What can hang from each mark
pizis: nuro
damo: zipud
bopeb: kozekip zipud
panok: fasato pumon
kozekip: bopeb gezu
gezu: fasato kozekip
zipud: bopeb damo
pumon: nuro panok
nuro: pizis pumon
zila: damo
fasato: gezu panok

Every row comes from one small tree of marks. Brackets hold a mark, then the marks that hang from it, in alphabetical order. Every link used is in the known rows. Which tree was each row made from?
Known rows
[damo [zipud [bopeb kozekip]]]: [-14.8   0.8  21.9 -24.8   7.3   6.9 -15.4 -22.0 -13.8  11.5 -14.0  -9.3
   1.6   6.1  -8.2  -5.8  -0.8 -19.3  20.8  15.9  16.2 -22.6 -12.8 -14.0
   3.1]
[kozekip [bopeb zipud] [gezu [fasato panok]]]: [  6.4   1.1   4.0  -2.5   0.1 -20.4   4.8 -18.4 -17.6  11.4  18.0 -10.1
  14.4 -32.3 -16.6 -10.4   8.5 -36.5  57.9 -10.2  29.1 -31.6 -29.6  47.2
 -11.1]
[zila [damo zipud]]: [ -4.6  10.4  23.8 -10.7   1.5  15.5  -7.5 -11.2  -9.3  -8.4  -1.4  -3.4
  13.3   2.8 -13.3 -19.1   3.4 -22.7  16.3  -6.1   9.4 -18.1 -14.2  -2.2
   7.6]
[kozekip [bopeb [zipud damo]] gezu]: [-14.5   2.2  17.1 -10.4   5.6  -6.1 -10.2 -15.4 -34.5  -5.3  23.3 -14.4
   0.9 -16.9 -19.8 -14.2 -12.6 -16.0  33.4  -9.3  24.3 -24.1 -19.7  19.5
  -3.8]
[zila damo]: [  0.5   7.6   7.5  -6.5  -3.5  10.4 -12.6   2.8  -3.8 -13.4   6.9  -2.3
  16.2   6.3  -9.5 -12.1   9.5 -19.3   3.4 -13.0   6.3 -19.3 -15.6  -0.1
  -0.5]
[damo [zipud bopeb]]: [  0.1  12.0  23.1 -25.2  -5.0  -4.8  -6.3 -18.6 -14.0   1.1 -15.3 -11.8
  -6.1   0.5 -10.5  -9.4   4.9  -4.2  22.7  11.4  16.4 -28.3  -6.1 -18.7
   7.8]
[zipud [bopeb [kozekip [gezu fasato]]] damo]: [-19.0  10.2   4.9 -28.5   1.8   7.7 -27.5 -20.8 -36.9   8.6  -1.8 -21.1
  -2.9  14.9 -17.1  -8.7  -1.2 -37.0  32.4  19.3  19.6 -25.3 -34.0  -7.8
  -1.4]
[bopeb [kozekip gezu]]: [-17.2 -10.8  -0.8   1.9  -0.8   9.1 -17.6 -23.8  -3.8  16.6  15.8  -6.0
  21.2   6.1   4.3  -3.0 -11.5 -26.7   9.1  -7.1  23.0  -4.7 -33.3  12.7
  -4.7]
[fasato gezu]: [ 14.2   5.3  -0.5 -19.2  -9.6   6.9  -7.3 -14.6  -1.2  -5.4  17.4 -17.4
  26.3  -1.8   9.6   7.0   4.2 -13.6   7.5  -9.2  12.3 -33.6 -16.0   0.3
  -0.7]
[pizis [nuro pumon]]: [ -4.5   0.8   2.6  -8.6   0.2 -15.3 -11.3   5.9  -3.5 -10.6 -17.7  -4.9
   0.6   1.4  16.2   1.7  10.9 -13.0  14.1   1.1   2.5 -21.7  -2.4  -3.6
  -5.8]
[zipud [bopeb [kozekip [gezu [fasato panok]]]] damo]: [ -1.5  12.2   1.7 -32.9   3.1  -2.4 -14.9 -13.0 -31.5  14.4  -2.2 -20.5
   9.9   3.7 -18.1  -8.4   1.1 -39.7  48.3  18.4  24.3 -33.2 -43.9  -4.5
 -13.4]
[zila [damo [zipud [bopeb kozekip]]]]: [-19.9   8.2  34.0 -19.8   9.6  17.1 -21.9 -16.4 -19.8   7.4 -10.3  -3.7
  11.0  14.5 -20.3 -18.0   4.4 -30.7  24.6   7.1  12.1 -26.9 -18.7 -13.5
   2.2]
[nuro pizis [pumon [panok [fasato gezu]]]]: [  5.4  -5.0   8.8 -15.9  15.3  -6.3 -25.3 -27.2 -14.9  -3.9  11.5  13.3
  27.9   3.1  10.3  -3.6   8.9 -21.4  20.5  26.4  35.2 -23.0  -2.8  -3.9
  -2.6]
[damo [zipud [bopeb [kozekip gezu]]]]: [-22.6  -2.1  26.4 -13.5   0.7   4.2 -17.0 -37.9 -20.4  27.9  -1.7 -11.6
   8.8   9.5  -6.9 -12.2 -10.1 -23.4  30.8   8.3  27.9 -17.3 -27.9  -5.7
   1.0]
[kozekip gezu]: [ -2.4  -2.5  -0.4   1.5 -12.9  -2.4  -8.8 -19.5  -4.8   6.6  15.6  -7.8
  14.1   1.3   2.9  -6.7  -7.1 -12.2   9.6 -10.7  21.9 -10.9 -26.2   8.4
   0.8]
[panok [fasato gezu]]: [ 19.7  -5.9   8.1 -21.5  -5.6   8.6  -9.7 -13.5 -12.8  -4.9  14.5 -22.2
  15.0   1.0  13.2  18.7  12.3 -28.5  12.9   7.6  21.0 -31.9 -15.5  -6.4
   9.5]
[kozekip bopeb [gezu [fasato panok]]]: [ 12.7   2.1   1.5   5.2  -5.5 -20.6   4.0 -17.7 -19.9   8.2  16.3  -9.4
  19.7 -21.3 -13.5 -10.6  10.7 -27.8  49.1  -3.5  26.4 -23.4 -31.8  35.2
 -14.2]
[nuro pumon]: [ -2.5   1.9  -7.7  -5.0   2.9  -3.4 -10.4  -0.6   3.1 -11.2  -7.6   6.7
   6.9  -0.2   5.2  -6.6   8.5  -5.4  10.4   2.6  17.8  -9.1   2.6   1.8
  -0.7]
[nuro pizis [pumon [panok fasato]]]: [ -5.0  -8.6   5.0  -3.8  18.3 -12.1 -22.9 -16.7  -9.3  -8.5  -1.2  26.2
   8.0   1.4   1.0 -11.8   6.2 -15.3  12.1  33.0  36.1  -5.0   4.4  -3.8
  -2.1]
[gezu [kozekip bopeb]]: [ -9.0   2.9  16.4   0.2  -3.4   1.1 -12.3 -12.5  -8.6 -10.4  22.4 -11.2
  16.3   0.8 -13.4  -8.5  26.5  -3.2   6.3  -4.3  20.1 -15.6  -8.3   8.4
  -6.6]
[bopeb zipud]: [  0.2   0.0  -0.3 -15.8  -1.0   0.3  -5.4  -3.8   6.0  -7.0   6.4  -7.9
   1.1 -14.4  -2.4  -0.3  -2.2 -17.5   9.4 -11.8  16.1 -23.0  -6.9  12.3
   2.8]
[pumon panok]: [ -0.9   2.6  -3.7 -12.9  -3.5  -5.8  -8.9  -8.6  10.0 -17.6   7.0  10.6
   5.7  -3.1  -8.8 -16.5   1.1 -10.5   4.2  -5.5  17.0 -12.0  -8.8   1.0
   2.0]
[kozekip [bopeb [zipud damo]] [gezu [fasato panok]]]: [  4.5  10.8   6.6 -17.9   5.9 -14.4   1.5 -10.7 -36.5  -0.7  17.3 -17.4
   8.1 -31.6 -26.0 -13.3   1.5 -37.9  60.1  -2.6  27.3 -34.6 -31.0  33.0
  -9.7]
[gezu [fasato panok] [kozekip bopeb]]: [ 10.0  11.4   5.7  -8.1  -2.3  -7.2  -0.1  -7.8 -10.0  -6.0  17.2 -14.2
  21.4 -14.0 -19.6  -9.6  39.3 -24.2  33.3   3.5  22.3 -24.7 -20.7  22.6
 -13.8]
[panok [fasato [gezu kozekip]] [pumon [nuro pizis]]]: [ -7.1  -7.7  18.3 -21.8  10.8  21.5 -16.9 -18.6 -22.3 -11.0  25.9 -11.0
  38.4  -2.0  22.5  27.8  25.9 -15.8  -1.2  18.2  16.9 -30.4 -13.5 -21.6
  -8.0]
[pumon [nuro pizis] [panok [fasato gezu]]]: [ -3.8   0.6   5.3 -30.0   3.4  -2.4 -24.4 -26.1 -16.9 -15.9  21.9  -4.1
  32.0  -6.5   7.8   2.0   2.9 -27.3  14.2  12.1  27.0 -41.5 -22.3 -17.2
   0.0]

Which tree is each row?
[ 13.8  -4.5  26.0 -14.3  13.4   3.5  10.9  -7.0 -11.3  -1.3  31.2  -6.0
  39.7 -27.6  -0.3  11.6  29.6 -11.9  33.5 -12.8  18.5 -40.1  -8.5  25.4
 -20.6]
[fasato [gezu [kozekip [bopeb zipud]]] [panok pumon]]
[ -5.8 -16.0   3.9  -8.8  15.1   3.3  -9.8  -4.9 -20.7 -17.7   1.2   8.5
   8.8 -15.7  17.2  23.9   3.4 -10.3  -3.6  23.8   9.6 -17.0  -2.3 -17.5
  -7.9]
[panok fasato [pumon [nuro pizis]]]
[-27.9  -3.9   6.1 -20.6  12.2  15.5 -20.8 -17.5 -19.1   7.4  18.2 -14.0
  10.5  -2.4  -8.1  -5.3 -23.2 -34.9  21.8  -4.0  25.6 -16.7 -32.4  10.8
  -1.6]
[bopeb [kozekip gezu] [zipud damo]]
[ 26.4  -3.1 -10.7  -9.5   5.5  -2.7  16.0   8.9  -0.3  -9.7  -8.8   8.3
   8.2 -23.1   2.8  11.8  16.3 -17.6  19.9   8.6   3.6 -16.4  -5.5  15.9
 -13.0]
[gezu [fasato [panok pumon]]]
[ 22.0  12.7   8.2 -27.7 -10.6   8.0   1.2 -11.3   5.4   1.9  27.6 -23.1
  49.7  -0.1   5.4   2.9  26.9 -17.9  19.4 -10.4  24.1 -38.2 -29.6  -2.7
 -10.4]
[fasato [gezu kozekip] panok]
[  4.3 -11.6   2.6 -23.2   3.8  13.5  -3.6  -1.8 -17.8 -21.8   8.5 -10.3
  16.1 -14.7  25.3  33.1  15.1 -21.8  10.7   3.4   6.3 -33.0 -10.1 -15.6
   3.4]
[panok [fasato gezu] [pumon nuro]]
[-25.3  10.5  28.8 -14.2   2.7  18.6 -25.4 -32.9 -31.7  25.2  -5.3 -11.2
  12.0  15.0 -24.2 -24.6   7.3 -51.7  44.2   8.5  20.5 -23.8 -36.0   5.7
   4.1]
[zila [damo [zipud [bopeb [kozekip [gezu fasato]]]]]]
[-20.2  -0.4   2.1 -30.7  18.1  15.9 -18.4  -2.2 -12.5  -9.6   7.6 -10.9
   3.2  -6.2 -10.2  -1.2 -14.3 -31.6  11.2   3.6  13.7 -21.9 -15.4   0.8
  -1.3]
[bopeb kozekip [zipud damo]]
[-13.5   8.8   8.9 -13.8   5.8  -3.5 -10.2 -18.4 -39.7  -6.5  17.6 -17.9
  -5.1 -19.6 -25.6 -13.0  -2.5 -33.2  44.9  -1.5  21.2 -26.1 -22.6  31.0
  -0.2]
[kozekip [bopeb [zipud damo]] [gezu fasato]]
[ -8.7   4.9  12.6 -20.7  11.8  -4.6  -7.0  -1.6 -28.0 -21.9  11.5 -12.2
  -5.3 -20.7 -21.9  -8.8  -4.9 -11.9  24.3  -0.6  13.2 -29.0  -4.5  10.4
  -4.2]
[kozekip [bopeb [zipud damo]]]
[-19.4   4.7  17.3 -16.3   1.8   6.4 -18.1 -41.0 -24.8  26.4 -10.5 -15.1
   1.9   6.3 -13.5 -11.4   1.2 -41.9  41.7  15.5  26.1 -18.8 -30.9   6.0
   5.8]
[damo [zipud [bopeb [kozekip [gezu fasato]]]]]
[  2.0   0.7  19.0 -27.9  -3.8  14.5 -17.3 -20.2  -3.8 -10.0  29.2 -12.4
  25.5  12.0  -0.4  -1.6  33.2 -30.6  12.9   5.2  34.7 -25.1 -19.4  -9.3
  10.6]
[pumon [panok [fasato [gezu kozekip]]]]
[-14.9   5.5  14.8 -31.4   2.6   9.2 -31.9 -30.8 -13.3 -14.3  34.2 -11.8
  40.6   4.5   4.5  -2.6  26.0 -28.3   9.1  12.8  34.8 -37.2 -27.3 -23.0
  -1.3]
[pumon [nuro pizis] [panok [fasato [gezu kozekip]]]]
[-15.5   7.8  10.3 -35.9  -4.9  14.5 -22.1 -17.4  -6.1 -24.2  28.8 -17.0
  28.7   3.8   3.0  -2.5  36.0 -34.2  17.2  -4.1  31.6 -36.4 -29.6 -23.3
  10.0]
[pumon nuro [panok [fasato [gezu kozekip]]]]
[  2.8   0.4 -14.8  -8.6  -1.0  -3.8   9.4  -2.5 -11.0  -5.1   3.1   1.0
  20.8 -26.8   8.0   6.5   9.9 -26.2  35.4  -8.4  11.5 -23.2 -31.3  11.9
 -12.7]
[kozekip [gezu [fasato [panok [pumon nuro]]]]]
[  9.9   2.7 -15.7 -13.7  11.8  -6.7   2.2   0.4  -9.4 -13.4  -3.5   8.7
  25.8 -31.8   7.6  12.0   7.8 -17.0  19.0  15.4   2.7 -28.6 -12.7   3.0
 -23.6]
[gezu [fasato [panok [pumon [nuro pizis]]]]]
[  1.3  -4.8  16.1 -24.9   5.3 -11.5 -17.2  -5.4 -13.8 -13.0  -4.8  -3.5
   8.9   4.5  16.4   4.7  22.3 -35.7  31.1   9.7  16.9 -34.8  -9.0  -9.1
   3.4]
[pizis [nuro [pumon [panok [fasato gezu]]]]]
[ 18.0   5.9 -10.5  -6.5 -12.2 -11.8   4.2 -13.9  -4.6  10.6   8.6 -12.0
  19.8 -13.5  -3.1  -5.9   7.0 -32.9  36.5  -4.4  24.7 -20.5 -36.3  21.3
  -5.7]
[kozekip [gezu [fasato panok]]]
[-17.8  -4.9   9.6  -9.9  -4.9  -1.4 -23.0 -25.1 -12.7  21.0   6.4 -10.2
  10.7  14.7  -3.8  -5.1  -5.9 -19.9  17.5   2.5  24.3 -20.3 -32.5  -5.8
  -6.5]
[zipud [bopeb [kozekip gezu]]]
[ -5.9   4.9   1.3  -9.6   8.3  -1.4   5.7   4.1 -14.5 -22.8   9.5  -2.9
  22.4 -28.6  -5.9   4.0  44.2 -16.6  31.6  -1.4   9.3 -26.6 -14.6  11.4
 -19.5]
[gezu [fasato [panok [pumon nuro]]] [kozekip bopeb]]
[  4.4  -3.4  27.6 -13.6  -2.1   9.9 -14.3 -23.0 -25.9  -4.9  31.6 -26.7
  25.0   4.4  -0.6  10.8  37.3 -23.7  17.9   6.9  30.4 -30.6 -16.0   2.9
   1.6]
[panok [fasato [gezu [kozekip bopeb]]]]
[ 20.7 -18.1  11.8 -15.2   6.1  14.4   2.0  -4.4 -15.8 -10.1   8.8  -5.0
  11.9  -6.4  20.7  31.3  14.7 -17.1   7.8  10.7   9.8 -22.0  -1.9  -3.1
   1.7]
[panok [fasato gezu] pumon]
[ -1.4   6.5  -6.0 -17.4  10.5   3.7  -2.8  -3.7  -5.3 -12.1   8.8   2.2
  35.0 -18.6   5.0   6.4  27.7 -16.4  13.8  14.9  11.9 -24.0 -18.6  -2.4
 -24.0]
[gezu [fasato [panok [pumon [nuro pizis]]]] kozekip]
[  2.0   1.8  14.1 -17.6   4.7   2.6   6.3  -2.4 -16.6 -15.9  28.4 -11.6
  48.8 -24.5   6.7  12.1  33.6  -5.6  28.6 -13.1  10.3 -42.8 -19.1   0.7
 -23.6]
[fasato [gezu [kozekip bopeb]] [panok [pumon nuro]]]
[ -6.3   1.5   0.8 -34.8  -4.1   3.2 -15.7 -15.1  -9.8 -23.5  17.2 -10.8
  18.9  -7.1   7.6   3.4  13.6 -35.2  22.5  -3.1  23.3 -38.7 -24.1 -18.0
  11.2]
[pumon nuro [panok [fasato gezu]]]
[ -4.5  -4.1  -7.3 -13.2   5.3   0.3  -6.7 -18.7  -2.8  24.2  12.4  -8.6
  22.5 -19.1  -6.0  -3.7  -0.9 -55.7  44.8  -6.4  30.0 -22.5 -42.5  39.1
  -8.7]
[bopeb [kozekip [gezu [fasato panok]]] zipud]
[ -5.9 -16.3  -0.5 -13.6   6.6   7.7  -2.5   7.6 -13.1 -27.1  -4.3   1.2
  -3.9 -15.7  16.5  25.4  12.8 -17.2   3.3   7.5   8.0 -16.1  -2.6 -16.0
   2.6]
[panok fasato [pumon nuro]]
[-23.1 -11.7   2.6  -4.8   4.5   9.3 -15.3 -23.7  -0.8  19.3  18.1  -6.5
  17.0  -4.9   0.9  -3.5 -14.5 -36.2  17.9 -14.8  26.7 -13.0 -30.5  24.4
  -1.1]
[bopeb [kozekip gezu] zipud]
[ -3.6   1.2   2.5  11.0  -6.8  -9.4  -8.4 -26.5 -23.5   4.0  15.6 -11.6
   5.9 -10.5 -13.3  -9.8   9.0 -25.1  31.1  -2.2  19.7 -15.2 -23.6  32.4
  -3.5]
[kozekip bopeb [gezu fasato]]
[ -7.7  -8.6  10.9 -13.6   7.7 -18.3 -15.4   3.3  -7.7 -19.2 -17.1   7.8
 -11.1   2.3   9.3  -3.9  18.0 -29.4  24.1  15.0  17.8 -16.7  -2.8  -9.1
   4.0]
[pizis [nuro [pumon [panok fasato]]]]
[ 16.5   1.9  -0.6 -12.3   3.6   8.8   8.2   4.9   3.2  -8.3   3.6   0.9
  19.2 -12.3  -0.8   6.6  36.9 -16.4  17.2   8.0  11.3 -12.1 -10.1  11.0
 -12.2]
[gezu [fasato [panok pumon]] kozekip]
